Every row comes from one small tree of marks. The marks that hang from a mark follow it in brackets, in the order of their numbers. Every link used is in the known rows. Which tree was each row made from?
Known rows
J_591[J_25[J_754 J_986]]: [ -3  12  -3 -27   6   6 -29 -10 -11  -6 -29 -37   3 -12  26  -6 -17   0
 -13 -24   3  21  11  25  -5]
J_986[J_25[J_648 J_754 J_813[J_734]]]: [  0 -14 -19 -54 -14  23 -12 -30   2   4  -3 -32 -29 -16  -7  16 -30  -6
 -31 -40  18 -14 -36  16  12]
J_591[J_25[J_648 J_813] J_939[J_248]]: [ 18 -22  -4 -21  -4  -6 -21 -38   4  -5 -39 -20 -12   3 -22 -29 -32 -14
   9 -29  31  12 -10   6   3]
J_939[J_248 J_591]: [ 17 -31 -20  -9 -29  -8 -40 -25 -12 -14 -21 -44   6  20  -1 -15  -1  -5
   8 -38  16  38 -11 -30   9]
J_891[J_986[J_25[J_591 J_754 J_813]]]: [ -3 -18  -8 -63 -36  26 -15 -10 -24 -11 -23 -67   6 -12  10  -2  -7  -9
 -12 -33  -6  -5  -6   5  11]
J_648[J_939[J_248 J_591[J_25[J_754]]]]: [  8  -9   0 -24 -20 -20 -46 -10 -29  -8 -27 -33  -6  14   8 -22 -14  -9
 -11 -30  18  23   2  -7 -10]
J_648[J_939[J_248 J_591]]: [ 10 -34 -22 -19 -42 -12 -47  -9 -33 -21 -17 -37   0  25   3 -21   5  -8
   8 -45  17  36  -2 -33   3]
J_891[J_986[J_25]]: [-10 -15 -13 -23 -21  17 -41 -13 -25 -21 -19 -35  -9  14  19   1   3 -23
  -6 -36   6  41 -11 -25  -7]
J_891[J_986]: [ -5  -7 -16 -14 -20  12 -47 -11 -23 -19 -24 -39   1  17  18  -8  -9 -12
  -1 -43  -2  33   8 -22   8]
J_891[J_986[J_25[J_754 J_813]]]: [  6  -8 -10 -55 -26  22 -26  -9 -20 -14 -23 -51 -14 -15  10  -6 -18 -15
 -23 -36  -4   4 -10   3  -3]
J_986[J_25[J_648 J_754]]: [ -3  -9  -5 -23  -7  31 -22 -24 -12   3  -2 -25 -18 -22   1  13 -15 -13
 -27 -38   7  17 -21   1  13]
J_607[J_891[J_986[J_25]]]: [-17 -19 -16 -27  -9  29 -44  -8 -39 -29 -20 -52  -4  17   5  -1  -2 -37
  -2 -37   9  47 -25 -19 -12]
J_754[J_25[J_648 J_813]]: [  3 -18 -22 -33  -3  33 -20 -33 -27  -7 -15  -9 -11 -19 -14   3 -27 -12
   1 -44  11   2   0 -14  15]
J_939[J_248 J_591[J_25[J_754]]]: [ 14  -8   1 -14  -8 -14 -39 -27  -7  -1 -30 -41  -2  10   4 -17 -20  -9
 -10 -23  18  25  -7  -3  -4]
J_986[J_25[J_591 J_648 J_813]]: [ -1 -40 -19 -40 -28  38  -2 -30 -15  -4  -5 -42   7 -13 -10  13  -6 -14
  -3 -36  14   1 -13  -5  28]
J_754[J_25[J_648 J_813[J_734]]]: [ -9 -16 -31 -43  -3  20 -23 -38 -17  -6 -11  -7 -24  -3 -10  14 -29  -5
  -1 -44  26  -6 -15 -11  12]
J_25[J_591 J_986]: [ -9 -23 -22 -29 -28  15 -22  -8 -20 -15 -21 -56  29   2  23  -2  12   8
  17 -36  -1  26  12  -1  23]
J_986[J_25[J_591 J_648]]: [-15 -34 -12 -19 -21  33 -14 -31 -18  -4  -2 -33   7  -2   1  21   4 -14
  -2 -35  15  24 -16 -15  25]
J_891[J_986[J_25[J_591 J_648 J_813]]]: [-16 -28 -11 -45 -29  37  -9 -24 -25  -6 -22 -48  15   0  -1   9  -6 -18
   1 -45   4   6  -8 -15  28]
J_754[J_25[J_591[J_939] J_986]]: [-19 -16 -13 -43 -12   1 -16 -16 -36 -20 -33 -32  15   4  12  -9  12  -1
  34 -22  13  30   6   2   1]
J_986[J_25[J_591[J_939] J_754]]: [ -2 -22   2 -40 -28   2 -13 -19 -16 -11 -12 -48  -5  -5   5  -3   2 -14
  -4 -15  12  17 -19  17  -1]
J_939[J_248 J_591[J_25]]: [ 12 -20  -8  -2 -11 -16 -42 -32  -8 -11 -31 -33   4  26   3 -16  -9 -15
   5 -24  29  40  -6 -21  -7]
J_25[J_591 J_648 J_754 J_986]: [-15  -4  -7 -34 -13  29  -9 -14 -18   7 -23 -51  26 -20  12   8  -9  13
  -1 -44 -11   5   8  17  42]
J_648[J_939[J_248 J_591[J_25[J_813]]]]: [ 19 -29 -15 -35 -32 -17 -38 -15 -28 -19 -29 -34   2  18  -4 -28 -13 -15
   2 -31  28  15   5 -12  -9]
J_25[J_648 J_754 J_813]: [ 16  -7 -14 -35 -13  30 -14 -22  -9   3 -11 -36  -7 -31 -11  -1 -38  -2
 -22 -46  -5 -13  -1  15  29]
J_25[J_591]: [ -1 -28 -22 -17 -31  15 -30 -18 -17 -16  -9 -48  15   7  11   1   3  -2
   7 -34   4  21   6 -10  23]
J_754[J_25]: [ -1 -14 -19 -18  -7  16 -42 -25 -32 -20 -12 -13 -16  -3   8  -1  -7 -11
   5 -33  13  29   2 -23  -5]
J_648[J_939[J_248]]: [ 14 -34 -23 -19 -40  -1 -54  -7 -28 -27 -15 -34 -17   6   9 -26   0   3
   6 -50  12  29   1 -27   0]
J_734[J_813]: [ 30 -19 -28 -23 -24   5 -46 -16  -1 -17   0 -29 -25   5   8 -14  -9 -10
   0 -35   3  18  -9  -5  10]

Which tree is each row?
[ -1  -4 -13 -32   6  21 -14 -22  -9  -3 -31 -26  12 -11   3  -1 -28  -9
  -2 -34  11  10  11  17  14]
J_591[J_25[J_648 J_813 J_986]]
[ 11 -28  -5 -61 -35   6  -1 -17 -14 -13 -14 -56  -5 -17  -6 -12  -9 -13
  -5 -17  11  -4 -17  28   1]
J_986[J_25[J_591[J_939] J_754 J_813]]
[ -1 -19  -8  -8  -9   5 -46 -21 -23 -11 -25 -11 -12   9   2 -14 -17  -8
  -2 -42  24  27   2 -21   3]
J_591[J_25[J_648[J_939[J_248]]]]
[ -5  -8 -13 -41 -24  17 -18  -3 -18  -7 -23 -64  24 -16  23  -2   2  16
   2 -35 -11  11  11  18  23]
J_25[J_591 J_754 J_986]
[ -2 -37  -9 -43 -29  17   5 -32 -13  -7 -14 -37   4  -4 -18   0  -6 -21
   6 -27  21   8 -19   9  20]
J_986[J_25[J_591[J_939] J_648 J_813]]
[-20 -25 -10 -29 -32  20 -31 -16 -28 -18 -20 -50  11  16  20   5  11 -17
   4 -32   4  32  -8 -24   7]
J_891[J_986[J_25[J_591]]]
[ -8  -8  -8 -13 -17 -13 -42 -12 -38 -15 -14 -20   8  31  13  -4  -5 -27
  -6 -24  24  37  13 -12  -8]
J_648[J_939[J_591[J_25]]]
[  2 -13 -13 -59 -12  35 -27  -3 -37 -21 -24 -68  -7 -11  -6  -9 -23 -28
 -19 -37  -1   8 -24   9  -9]
J_607[J_891[J_986[J_25[J_754 J_813]]]]
[-12 -19   7 -33 -17  15  -4 -28 -16   4 -12 -36  -3 -10  -7   6  -6 -15
  -7 -24  13  15 -22  16  18]
J_986[J_25[J_591[J_939] J_648 J_754]]
[  7  -7 -19 -37  -5  10 -23 -14 -10 -16 -32 -39   9  -6  14 -11 -19  -6
   1 -24  12  14  14  19  -4]
J_591[J_25[J_813 J_986]]
[ -1   5 -11 -40   6   9 -21 -35   7   9 -17 -23 -19  -8  -4   8 -49  -4
 -28 -32  20 -18 -12  27  11]
J_591[J_25[J_648 J_754 J_813[J_734]]]
[ -7 -27 -20 -41 -15  36 -11 -34 -32  -6 -15 -25   9 -17 -11   8 -17  -4
  13 -40  11  -7   3 -13  29]
J_754[J_25[J_591 J_648 J_813]]
[  1  -7   3 -19  -7   5 -41 -17 -22   1 -26 -18 -19  -9   1 -16 -28  -1
 -16 -44  14  12   1  -3   4]
J_591[J_25[J_648[J_939[J_248]] J_754]]
[ 16 -23  -8 -18  -8   2 -20 -40  -4   2 -34 -29   8  12 -19 -12 -29 -18
   2 -35  27  14  -8 -12  14]
J_939[J_248 J_591[J_25[J_648 J_813]]]
[ -6   5  -8 -27  -2  25 -19 -14 -14   4 -21 -35   6 -23  10   4 -19   7
 -10 -47  -9  14   5  14  28]
J_25[J_648 J_754 J_986]
[ 10 -42 -13 -19 -36 -11 -29 -24  -6 -19 -30 -52   4  15  -3 -29   5   5
  27 -30  17  28 -10 -10  10]
J_25[J_591[J_939[J_248]]]
[ -8 -42 -18 -52 -41  32  -9 -13 -38 -12  -2 -35   4  -9  -6   8   0 -14
  -5 -42  16   0  -4  -6  24]
J_986[J_25[J_591 J_648[J_939] J_813]]
[  3 -31 -21 -31 -27  32  -9 -27 -13  -5 -11 -44  18  -9 -11   3 -16  -2
   3 -44   3  -6   4   0  42]
J_25[J_591 J_648 J_813]
[ 17 -41 -20 -53 -40  -5 -10 -13  -7 -21 -44 -68  18   0  -3 -38   2  13
  34 -32  11  10  -2  10  12]
J_25[J_591[J_939[J_248]] J_813 J_986]
[ -3 -24  -9 -35 -28  23 -21 -16 -17  -8  -3 -53   0 -14  13   9   3  -5
 -15 -24   6  12 -15   4   8]
J_986[J_25[J_591 J_754]]
[-16   3  -7 -11  13  18 -26 -23 -10   0 -30 -18  12   0  13   7 -16  -9
   0 -33  12  32  10   5  13]
J_591[J_25[J_648 J_986]]
[  7 -15 -18 -61 -31  22  -6  -3 -16  -8 -26 -72  24 -27  13 -10 -11  16
   1 -36 -12 -13  12  29  26]
J_25[J_591 J_754 J_813 J_986]
[-26  -9   3 -36 -18  33 -16 -19 -26   3 -21 -46   8  -5   9  14  -6 -12
 -12 -40  -5  12 -12  -9  26]
J_891[J_986[J_25[J_591 J_648 J_754]]]
[ -9 -21 -14 -32 -26  -3 -15 -10 -18 -18 -30 -52  24  11  14 -13  11   1
  26 -26   7  32   8  14  13]
J_25[J_591[J_939] J_986]
[ 11 -12 -13 -24 -12  -4 -24 -27 -13 -11 -21 -34  13  17  -2  -6 -22 -27
  -7 -18  21  17   6   4  -2]
J_939[J_591[J_25[J_813]]]
[  3 -31 -24 -48 -25  24 -21 -24 -32 -19 -14 -38   6 -13  -1  -1  -8  -3
  13 -31  11  -3   6 -11  10]
J_754[J_25[J_591 J_813]]
